Each row was made from one small tree. The marks that hang from a mark follow it in brackets, in alphabetical order. Every link used is in the known rows. Write each row's tree.
(in the rows, 128 means zero)
Known rows
H(L(M(B K))): [122 122 110 104 169 145 138 164 63 147 134 147 81 114 137 133 143 122 165 170 125 146 140 110 177 198 139 112]
A(B(L(K)) D): [126 86 113 68 157 151 167 155 95 177 166 169 75 127 118 83 187 115 194 159 132 115 115 120 130 184 125 105]
H(L): [140 124 115 109 156 137 140 179 93 158 137 141 88 142 123 124 142 115 150 158 119 149 134 133 130 171 116 129]
B(A(D) L): [130 91 107 56 151 145 150 153 83 186 156 152 83 106 89 107 172 124 167 168 131 106 112 130 123 201 130 112]
K(G L(J)): [147 101 133 92 157 144 146 150 92 162 147 149 80 164 136 110 133 103 174 160 134 130 113 133 137 169 146 129]
H(L(J) T): [136 100 133 110 144 149 140 177 93 160 152 145 88 158 122 122 130 110 162 175 115 164 109 156 140 196 117 122]
T(L(J)): [138 101 111 83 159 136 143 142 107 161 145 159 122 139 122 115 136 101 150 173 118 142 106 138 134 158 128 120]
A(D): [139 110 111 80 145 141 149 138 101 162 148 143 86 136 110 114 165 125 162 153 131 119 123 135 137 159 133 122]
K(J L): [144 116 139 99 152 135 140 170 85 178 135 137 69 157 132 117 144 102 162 138 141 107 128 108 131 142 114 132]
M(B(A L) J K): [106 96 109 79 163 150 138 145 86 177 151 131 80 81 106 136 177 104 161 173 118 122 130 109 140 210 146 96]
H(G L(J M)): [146 95 132 104 162 138 137 157 81 149 141 149 105 139 135 111 136 114 167 176 100 167 127 137 158 196 164 118]
M(B(A(D)) J K): [101 96 105 59 153 151 144 135 93 179 162 128 77 86 102 134 181 109 163 160 126 108 130 101 160 210 157 93]
T(L(J K)): [132 100 109 75 165 130 148 144 114 176 144 170 126 155 138 102 148 93 165 167 114 129 109 142 127 160 122 115]
D(A(B(L(J)))): [116 79 129 88 151 149 138 156 98 141 162 160 94 133 124 86 148 120 176 180 127 138 91 125 115 194 130 115]
M(B(A) J K): [102 105 105 82 158 148 135 139 95 170 151 123 89 103 108 138 170 101 156 162 122 125 138 107 148 195 148 100]
K(G L(J M)): [153 99 137 89 161 137 141 137 72 150 141 162 88 157 141 103 127 110 180 165 129 133 111 136 158 180 144 126]
A(B(L(M(J))) D): [131 83 131 75 153 143 151 131 77 155 164 158 81 84 110 100 180 119 180 167 114 128 115 120 163 200 136 98]
A(B(L(J K)) D): [126 70 125 62 159 151 165 144 99 171 177 176 85 127 125 79 171 106 198 164 123 120 91 115 137 201 130 100]
L(J K M): [142 95 125 85 159 126 136 117 92 153 142 169 121 162 145 97 142 105 177 159 111 132 110 144 149 177 121 114]
L(J K): [136 98 121 88 156 134 142 131 112 162 147 157 113 168 140 101 148 98 171 152 115 131 111 140 125 165 121 116]
M(B K(G J L)): [118 112 127 96 164 156 151 164 74 180 131 135 35 150 147 134 152 100 182 153 157 118 133 84 153 160 158 115]
T(L(K(J) M)): [131 109 116 76 165 120 144 146 86 187 121 174 105 154 146 108 154 97 170 161 126 121 125 126 143 146 111 111]
H(G T(L(K))): [128 96 103 92 152 149 157 164 111 194 134 152 106 175 124 107 179 109 175 184 116 150 150 182 124 148 154 116]
B(L(J M)): [149 90 130 91 159 134 136 125 78 146 142 164 108 123 124 106 138 115 169 175 109 140 99 141 147 189 128 116]
D(A(B)): [112 105 114 98 145 147 136 159 101 140 149 147 91 159 119 92 155 130 166 166 140 136 124 129 115 161 128 123]
K(G J L(M)): [146 111 141 94 157 135 141 154 63 172 123 153 59 162 143 115 139 109 180 153 145 122 129 116 152 154 136 126]
T(L(J K M(B))): [123 94 111 79 168 138 147 137 91 161 139 183 135 132 137 103 143 99 178 176 111 131 104 118 161 181 134 101]
M(B J K): [113 114 113 103 154 147 138 128 104 152 145 121 84 111 127 142 170 105 156 156 119 134 141 112 153 170 152 105]
M(J): [136 115 123 103 145 133 135 128 111 155 142 129 99 133 120 128 163 106 147 151 109 138 136 140 129 154 128 119]

Write each row's tree
[116 96 117 96 151 149 140 167 94 146 150 155 82 136 116 90 163 131 171 177 134 133 115 131 107 177 126 119] -> D(A(B(L)))
[127 108 112 74 166 125 151 143 83 191 115 178 85 168 153 110 157 97 180 171 133 135 124 130 140 149 134 107] -> T(L(K(G J) M))
[132 110 120 101 154 143 148 173 74 175 127 166 71 180 145 112 153 116 186 181 124 163 136 176 148 196 124 114] -> H(L(K(G) M) T)
[126 111 112 79 163 127 151 160 106 196 126 162 97 162 142 114 160 91 163 155 129 121 124 122 120 134 112 114] -> T(L(K(J)))
[131 108 100 83 157 141 141 142 74 169 131 156 98 141 125 126 154 121 161 193 132 145 140 179 167 168 125 116] -> H(T(L(M(K))))
[120 91 126 90 160 145 155 165 91 183 146 160 67 151 134 92 171 96 189 152 134 129 115 101 118 161 113 105] -> A(B(L(K(J))))
[123 93 119 90 152 146 155 170 108 210 127 150 87 181 133 112 177 96 177 175 126 144 140 155 123 140 149 110] -> H(G T(L(K(J))))
[129 95 111 88 167 148 145 137 64 147 150 158 77 118 127 102 161 123 180 178 133 141 130 128 161 187 132 110] -> A(B(L(M(K))))
[130 72 126 72 153 157 159 143 92 157 177 163 81 112 108 91 159 115 186 169 127 131 88 110 142 198 138 105] -> A(B(L(J)) D)
[124 101 123 91 166 160 151 149 84 159 148 145 65 141 144 124 139 103 183 165 142 128 119 104 160 186 169 114] -> M(B K(G L(J)))
[132 75 129 82 165 143 149 136 80 153 158 183 107 139 136 78 151 103 197 171 115 138 100 126 148 198 122 102] -> A(B(L(J K M)))
[137 100 137 117 147 142 134 165 83 165 138 131 88 134 124 127 163 116 164 179 94 173 154 170 161 197 156 112] -> H(G L(M(J)) T)
[132 100 122 85 168 137 141 127 63 175 120 154 45 135 148 129 160 112 180 176 140 139 123 127 149 173 149 109] -> B(L(M(K(G J))))
[121 108 109 76 164 133 156 156 104 201 120 166 76 175 149 115 162 91 172 165 138 135 123 126 116 136 135 112] -> T(L(K(G J)))
[130 89 114 76 150 156 162 154 88 161 164 156 70 113 101 95 173 125 182 166 135 125 113 116 137 182 133 110] -> A(B(L) D)
[138 112 114 86 158 123 135 129 92 159 133 153 121 111 122 123 158 107 144 172 105 138 135 147 154 160 127 113] -> T(L(M(J)))
[131 74 119 49 155 145 148 144 88 179 167 159 92 105 95 102 158 113 172 173 123 110 88 124 130 217 134 107] -> B(A(D) L(J))
[131 113 107 77 167 122 134 120 87 163 135 149 108 104 138 133 165 106 146 174 112 136 146 149 168 168 135 110] -> T(L(M(J K)))
[133 79 121 60 167 130 137 134 76 176 150 179 117 131 124 90 150 103 182 175 111 119 99 141 135 217 117 104] -> B(A L(J K M))
[134 97 116 83 164 140 137 105 79 146 138 155 83 153 151 120 139 113 176 180 130 152 118 146 164 183 160 113] -> L(J M(K(G)))
[115 98 118 97 159 151 155 141 104 178 138 152 74 124 134 121 187 99 184 168 109 137 122 121 122 184 157 96] -> M(B(L(K(G))) J)
[128 73 118 42 161 140 153 144 96 194 167 172 98 119 114 91 170 106 185 166 119 99 90 129 124 220 127 99] -> B(A(D) L(J K))
[126 109 122 91 155 137 149 144 102 187 124 151 62 189 151 115 162 95 180 150 138 133 124 123 115 142 137 114] -> L(K(G J))
[145 103 131 98 155 127 133 123 83 152 136 148 100 102 122 120 165 114 158 166 100 136 126 145 143 181 127 113] -> B(L(M(J)))
[139 113 113 102 171 139 138 158 72 158 131 138 82 131 143 124 157 124 165 176 115 157 163 144 165 186 166 119] -> H(G L(M(K)))
[117 72 117 57 155 160 153 150 84 174 168 158 91 90 89 109 158 114 178 175 123 112 83 96 139 226 148 96] -> M(B(A(D) L(J)))
[128 91 105 49 158 140 155 153 91 199 157 165 88 120 106 95 185 115 180 163 127 96 114 135 118 202 120 107] -> B(A(D) L(K))
[128 95 105 72 166 136 155 138 110 180 138 176 107 170 146 105 150 92 173 177 122 143 108 147 123 162 144 111] -> T(L(J K(G)))
[138 101 118 84 162 132 131 109 81 141 142 152 103 140 142 118 136 112 165 168 123 138 118 142 166 182 137 116] -> L(J M(K))
[137 106 121 120 146 157 147 189 93 171 137 130 77 163 115 124 159 121 164 179 115 172 151 167 132 177 154 124] -> H(G L T)
[115 102 106 55 160 158 151 170 70 186 162 140 70 103 105 117 166 119 177 154 152 83 131 95 164 205 146 111] -> M(B(A(D)) K(L))
